Known rows, with every step that occurs:
riko > nopa > meke > legame: [ 3.544 -4.086 -2.183 -0.815 -0.135  1.390  2.613  0.370 -3.086 -1.961
 -0.012  2.549  4.428 -1.724 -0.555 -2.814 -3.284  4.650  3.654  1.861]
meke > kevez > riko > nopa: [ 5.045 -1.671 -3.908 -1.949 -1.808 -1.566  3.441 -1.204 -0.694 -3.974
  1.702  1.749  0.754 -0.821  0.033  0.162 -3.771 -0.823  3.018  2.349]
meke > nopa: [ 4.181 -1.747 -1.529  0.900 -2.709 -2.356  4.134 -0.226 -0.467 -0.200
  0.124  0.756  2.663 -2.350  2.707 -0.374 -1.647  2.194  3.156  2.663]
kevez > meke: [ 0.076 -1.646  1.058 -2.555 -2.247  0.426  5.412 -0.150 -1.135 -0.576
 -0.718  1.419 -1.593 -0.493  4.590  2.110 -4.946 -1.703  5.131  3.110]
legame > riko > kevez > meke: [-1.284 -3.494 -2.795 -3.407  0.132  1.133  4.299  0.191 -0.884 -1.553
 -1.626  2.873 -3.174 -0.401  3.433  0.214 -0.700 -1.639  4.661  2.017]
norov > kevez > riko: [ 3.272  1.206 -2.854 -0.443 -3.028 -0.553  5.156 -4.151 -0.076 -0.701
 -3.186  0.935 -2.517 -0.142  1.796  3.165 -4.826 -1.582  1.738 -1.052]
riko > kevez > meke: [-0.575 -1.680 -0.082 -6.739  0.248  1.642  6.206  0.233 -2.485 -2.173
  0.570  1.943 -1.882 -1.612  3.207  0.502 -3.703 -0.828  4.892  4.202]
legame > meke > kevez: [ 2.700 -2.839 -1.763 -1.031 -2.044  0.027  4.092 -0.768  0.233 -2.544
  0.467  2.378 -2.480 -1.272  3.009  1.206  0.535 -0.348  1.740 -2.759]
riko > kevez: [ 0.769 -0.998 -0.983 -4.840  1.192  1.223  5.161 -0.495 -2.762 -2.595
 -0.627  1.870 -0.516 -2.136  1.984 -0.086 -1.683  0.092  2.291  3.079]
legame > riko: [ 0.415 -2.705 -2.606  1.259 -0.764  0.188  2.655 -0.605 -0.099 -0.914
 -3.727  2.553 -1.652 -0.160  3.220  0.862  0.330 -1.360  2.187  0.095]
norov > kevez > meke: [ 1.415  1.096 -1.392 -2.322 -3.371 -1.249  5.827 -3.646 -0.884  0.447
 -3.274  1.369 -2.740  0.278  4.458  2.799 -4.515 -0.952  2.789 -1.483]
legame > kevez > riko > nopa: [ 3.326 -1.185 -3.759 -1.277 -2.714  2.676  2.104 -3.841 -0.048 -1.266
 -3.197  2.490 -0.172 -2.824  0.642  1.417 -0.115 -1.190  7.618  1.538]
nopa > riko > kevez: [ 2.021 -3.566 -0.634 -1.093  1.043  2.165  3.260 -1.372 -2.697  0.934
 -2.231  1.542 -2.750  1.484  3.837  0.930  1.071  0.293  2.951  1.189]
kevez > meke > legame: [ 1.777 -1.510 -0.541 -3.355 -1.098 -0.881  4.500  0.745 -0.687 -0.249
  1.040  1.714 -1.251 -0.526  2.975 -0.130 -3.681 -0.073  5.337  3.570]
kevez > riko > nopa: [ 2.698 -2.907 -2.911 -1.126 -2.148  1.617  4.023 -1.060 -0.349 -2.758
  0.346  1.846  2.174 -1.996 -0.457  0.735 -7.259 -0.352  4.940  4.510]
norov > kevez > riko > nopa > meke > legame: [ 4.199 -0.500 -4.190 -0.846 -2.394 -0.051  4.478 -3.263 -0.750 -0.984
 -1.748  1.603 -0.544 -0.327 -0.162  0.850 -5.250  1.251  2.863 -0.832]
meke > kevez > riko: [ 5.020 -0.788 -2.715 -0.873 -1.644 -1.483  3.706 -1.108 -0.367 -3.646
  0.999  1.158 -1.495 -0.333  0.704  1.320 -2.298 -2.318  2.401  1.804]
norov > kevez: [ 2.794  1.979 -2.092 -0.573 -2.393 -1.709  4.854 -4.256 -1.118  0.018
 -4.604  1.238 -1.627 -0.247  3.471  2.197 -2.476 -0.013  0.135 -2.520]

Rows:
[ 0.584 -1.570 -1.335 -7.267  1.033  0.595  5.643  0.852 -2.256 -1.846
  1.806  2.165 -1.695 -1.583  2.026 -1.069 -2.764  0.368  5.000  4.489]
riko > kevez > meke > legame
[ 2.381 -5.538 -1.834 -0.113 -2.246  1.261  4.487 -0.247  0.307  0.562
  0.703  1.982 -1.962 -1.343  3.686  0.425  0.973  2.087  4.074 -1.232]
legame > meke > nopa > riko > kevez
[ 4.179 -3.862 -1.785  0.161 -1.155 -0.833  3.699 -0.465 -1.332  1.274
  0.184  0.788  0.435 -0.482  3.393 -0.646  0.496  2.596  4.120  2.473]
meke > nopa > riko > kevez
[ 3.223  0.302 -4.118 -1.427 -3.253 -0.575  4.958 -4.194 -0.369 -1.076
 -2.706  1.601 -0.188 -0.888  1.029  1.935 -6.290  0.064  2.348 -0.370]
norov > kevez > riko > nopa
[-0.598 -3.893 -3.359 -3.013 -0.520  0.443  4.334  0.538 -0.539 -1.218
 -0.718  2.707 -2.338 -0.686  3.241 -0.391 -0.671 -0.737  4.999  2.407]
legame > riko > kevez > meke > nopa
[ 3.536 -4.109 -0.843  2.379  1.205  2.049  2.065  1.597 -2.056 -1.069
 -1.147  1.682 -1.363  0.624  0.487 -1.200  1.425  2.006  2.932 -0.513]
nopa > meke > legame > riko
[ 3.736 -4.186 -2.760 -0.282 -1.068  2.734  3.563  0.154 -0.924 -2.743
  1.250  1.792  1.803 -1.381 -1.810 -0.323 -6.151  1.049  5.444  3.902]
kevez > riko > nopa > meke > legame
[ 2.471 -0.988 -1.738 -1.728 -3.508  0.600  3.166 -2.624 -0.190  0.881
 -2.768  1.899 -1.601 -2.370  4.127  1.310  1.539 -0.812  8.753  1.087]
legame > kevez > meke > nopa
[ 2.348 -4.328 -0.977 -0.232 -0.749  2.318  3.340 -0.281 -3.372 -2.239
 -1.247  2.305  4.428 -1.760  0.725 -1.372 -4.261  3.660  3.598  1.518]
riko > nopa > meke
[ 4.506 -3.550  0.227  1.982 -0.465  2.403  3.486  0.410 -2.368 -3.296
  0.233  0.771 -1.874  0.675  0.545  1.198 -1.269 -0.344  3.013  0.015]
nopa > meke > kevez > riko
[ 0.646 -5.235 -3.521  1.087 -0.691  1.773  2.218 -0.184 -1.410 -1.664
 -2.958  3.166  1.105 -0.458  1.605 -1.072 -1.213  1.507  3.553  0.116]
legame > riko > nopa > meke
[ 5.402 -0.121 -4.148 -1.531 -0.398 -0.196  1.574 -1.536  0.322 -0.618
 -0.969  2.099 -1.344 -1.836 -0.494 -0.873  2.149  0.233  5.700  1.554]
meke > legame > kevez > riko
[ 3.670 -3.944 -1.905 -0.679 -0.872  0.891  3.009 -0.422 -3.375 -3.015
 -0.197  2.414  3.874 -1.256  0.323 -1.719 -3.330  3.523  3.114  0.953]
riko > nopa > meke > kevez
[ 1.934 -3.819  0.147 -0.797 -3.007 -0.478  4.917  0.034 -0.584  1.704
  0.548  1.004 -1.157  0.428  5.179  1.091 -3.372  0.289  6.734  3.333]
kevez > meke > nopa > riko
[ 3.224 -0.390 -2.581 -0.137 -2.358  2.636  2.316 -3.723  0.228 -0.856
 -3.905  1.846 -2.528 -2.231  1.480  2.610  1.217 -2.728  7.060  0.829]
legame > kevez > riko
[ 5.182  0.419 -3.563 -1.661 -0.140 -0.981  1.262 -1.714 -0.421 -0.101
 -1.778  2.236 -0.547 -2.029  0.590 -1.675  3.617  1.322  4.634  0.390]
meke > legame > kevez
[ 1.064 -4.213 -0.135 -2.287  0.475  2.489  3.978 -0.907 -2.598  1.229
 -1.501  1.470 -3.727  2.001  4.582  1.336 -0.428 -0.345  4.723  2.085]
nopa > riko > kevez > meke
[ 5.517 -0.677 -5.111 -2.226 -0.650 -0.089  1.417 -1.657  0.035 -0.823
 -0.555  2.501  0.232 -2.296 -1.184 -1.717  1.121  1.328  6.077  2.132]
meke > legame > kevez > riko > nopa
[ 4.780 -3.709 -1.421  2.624 -2.341 -1.396  3.052 -0.749 -0.667  1.997
 -0.637  0.612  0.882  0.052  3.772 -0.190  0.258  2.449  3.754  1.663]
meke > nopa > riko
[ 2.837 -1.874 -4.630 -2.815  1.576 -1.292  2.429  0.917 -0.571 -1.290
  0.070  2.734 -1.327 -0.859  0.269 -2.852  1.829  1.454  2.610  1.833]
meke > legame > riko > kevez
[ 2.991 -3.443 -2.323 -0.951 -2.387  0.819  4.384 -0.684  0.999 -2.995
  1.357  2.128 -3.289 -1.145  1.895  1.710 -1.160 -1.341  2.756 -1.895]
legame > meke > kevez > riko
